What can hang from each mark
kudaf: seso
sodim: bote nobin
seso: poba sodim
poba: nobin
bote: nobin seso
bodil: seso
nobin: bodil kudaf poba

(in the rows, 128 means zero)
Known rows, with every way that one mark hangs from another
nobin(bodil(seso(sodim)) kudaf poba): [116 140 107 100 143 113 161  98 111 188 105  98  82 126 143 145 104 137
 140 142 110 106 175]
seso(poba sodim): [120 152 101 122 160 127 135 125 128 137 129 122  83 147 145 132 134 142
 154 117 121  93 199]
kudaf(seso(sodim)): [ 91 145 102 135 143 117 119 124 145 131 119 119 117 135 165 139 133 133
 127 134 134 108 137]
poba(nobin): [108 154  90 109 150 117 131 122 127 111 116 136 124 142 137 119 130 147
 117 121 113 124 179]
kudaf(seso): [ 94 150 115 134 143 123 110 119 136 122 103 121 138 128 166 134 139 119
 130 130 132 126 122]
bodil(seso(poba(nobin) sodim)): [118 163  86 114 165 112 145 112 119 137 140 122  90 155 174 137 124 182
 130 132 123  66 232]
bote(nobin): [ 68 147 108 124 129 126 127 125 138 147  93 133 106 139  99 122 128 128
 138 119 120 127 125]
kudaf(seso(poba)): [120 147 113 132 158 128 113 115 126 118 107 121 125 133 180 137 146 123
 145 122 132 115 169]
nobin(kudaf(seso(sodim)) poba): [119 134 106 125 148 114 136 105 120 145 102 116  94 140 152 134 125 127
 134 135 121 121 159]
poba(nobin(bodil kudaf)): [ 67 140  95  69 143 113 154 115 115 135  98 124 108 121 129 125 121 146
 123 117 101 155 189]
nobin(kudaf(seso) poba): [129 139 119 124 146 119 128 101 112 135  86 118 118 130 154 129 130 113
 136 131 120 138 143]
nobin(poba): [161 144 104 138 153 129 124 113 118 132 104 122 118 140 133 124 127 107
 136 128 109 120 159]
seso(poba(nobin(kudaf)) sodim(bote)): [ 77 138 108 107 177 123 148 119 123 147 113 137  55 125 190 112 131 171
 148 109 109 100 222]
bodil(seso(sodim)): [ 96 166 113 123 140 113 141 116 135 160 130 113 103 142 152 138 118 153
 135 141 126  76 139]
bodil(seso): [111 170 123 123 140 119 134 112 126 149 115 116 129 136 152 132 124 138
 138 137 125  93 126]
sodim(bote(seso) nobin(bodil)): [ 21 115 116 132 173 155 114 130 155 161  75 102  75  79 162 118 129 111
 163 117 112 121  86]
poba(nobin(bodil)): [ 96 137  81  94 148 121 133 122 127 124 109 123 125 125 142 131 125 140
 113 120 108 142 192]
bote(seso): [107 148 100 121 148 130 134 128 134 121 103 112 112 134 102 120 133 128
 151 120 125 106 135]
sodim(bote(nobin(poba))): [108 123 115 161 154 145 117 117 134 165  76 133  85 124 152 114 124 108
 140 120 111 117 133]
seso(poba(nobin(bodil kudaf)) sodim): [ 80 134  82  71 160 113 162 115 114 141 116 119  66 131 146 133 123 167
 138 113 104 126 252]
nobin(bodil kudaf(seso(sodim)) poba): [104 118  98 109 148 118 138 105 121 158  95 104  95 122 157 147 120 122
 128 135 115 138 172]

Rows
[ 82 115 116 135 157 139 140 115 127 168  59 122  65 120 106 106 122 125
 162 115 114 113 133] : sodim(bote(nobin(kudaf poba) seso))
[ 61 130  95  81 143 110 137 110 121 127  92 119 122 116 167 135 129 146
 112 125 116 160 178] : poba(nobin(bodil kudaf(seso)))
[ 56 117 114 117 157 132 118  99 123 159  68 107  89  98 172 137 125  99
 143 131 111 162 113] : sodim(nobin(bodil kudaf(seso) poba))
[125 129 109  96 146 123 148 104 107 157  85 110 102 119 125 131 119 109
 144 123 101 152 167] : nobin(bodil kudaf poba)
[ 41 133 127 133 138 136 127 116 144 198  80 113  98  98 170 135 116 134
 136 129 119 109 112] : sodim(bote(nobin(bodil(seso))))
[117 144  87 123 168 121 114 114 122  98 115 130 126 142 188 132 144 150
 123 122 127 116 215] : kudaf(seso(poba(nobin)))
[ 53 126 112 145 148 142 123 133 150 155  76 122  82 118 117 110 130 132
 153 113 125 102 110] : sodim(bote(nobin seso))
[122 166 109 128 156 120 140 113 124 157 135 112  86 145 166 141 125 156
 155 133 128  65 188] : bodil(seso(poba sodim))
[ 71 130 106  94 152 117 141 112 124 153 106 106  79 117 174 149 132 140
 150 122 124 130 198] : nobin(bodil kudaf(seso(poba sodim)))
[ 75 147 105  97 146 106 134 111 121 113 100 133 121 133 161 122 134 152
 117 125 121 140 164] : poba(nobin(kudaf(seso)))
[120 144  87 122 167 128 140 129 134 126 124 109  76 144 117 130 134 147
 165 116 128  75 198] : bote(seso(poba sodim))
[ 51 121 102 103 159 127 143 108 125 177  91 109  46 113 135 132 114 119
 153 127  99 142 141] : seso(sodim(nobin(bodil kudaf poba)))
[ 83 131 117  91 152 124 133 107 116 143  89 108 110 110 173 144 138 126
 154 118 121 147 180] : nobin(bodil kudaf(seso(poba)))
[ 88 120  85 117 181 135 133 125 135 146 117 123  73 113 208 130 128 154
 133 113 107 105 241] : seso(poba(nobin(bodil)) sodim(bote))
[139 139  91 125 148 121 141 105 123 175 117  97 101 132 155 151 108 131
 128 145 115  95 178] : nobin(bodil(seso(sodim)) poba)
[ 99  98  91 145 159 148 125 121 140 169  63 108  78 108 121 124 119 107
 145 119 113 117 147] : sodim(bote(nobin(bodil poba) seso))
[ 70 139  96 113 140 124 144 113 133 186 111 105  71 133 144 153 115 156
 146 129 124  87 193] : bote(nobin(bodil(seso(poba sodim))))
[ 34 123  97 128 168 134 108 118 145 151 107 104  70 105 198 150 136 126
 150 125 125 122 156] : kudaf(seso(poba sodim(nobin(bodil))))
[ 24 149 136 152 168 136 118 119 156 187 111 117  64 100 207 123 120 142
 152 137 122  74  81] : bodil(seso(sodim(bote nobin)))
[ 71 111  89 142 164 134 104 111 143 156  97 103  82 109 182 148 123 106
 129 139 119 132 132] : kudaf(seso(sodim(nobin(bodil poba))))
[117 153 111 107 152 128 135 107 117 159 112 101 115 120 172 149 125 136
 151 129 120 102 185] : nobin(bodil(seso(poba)))
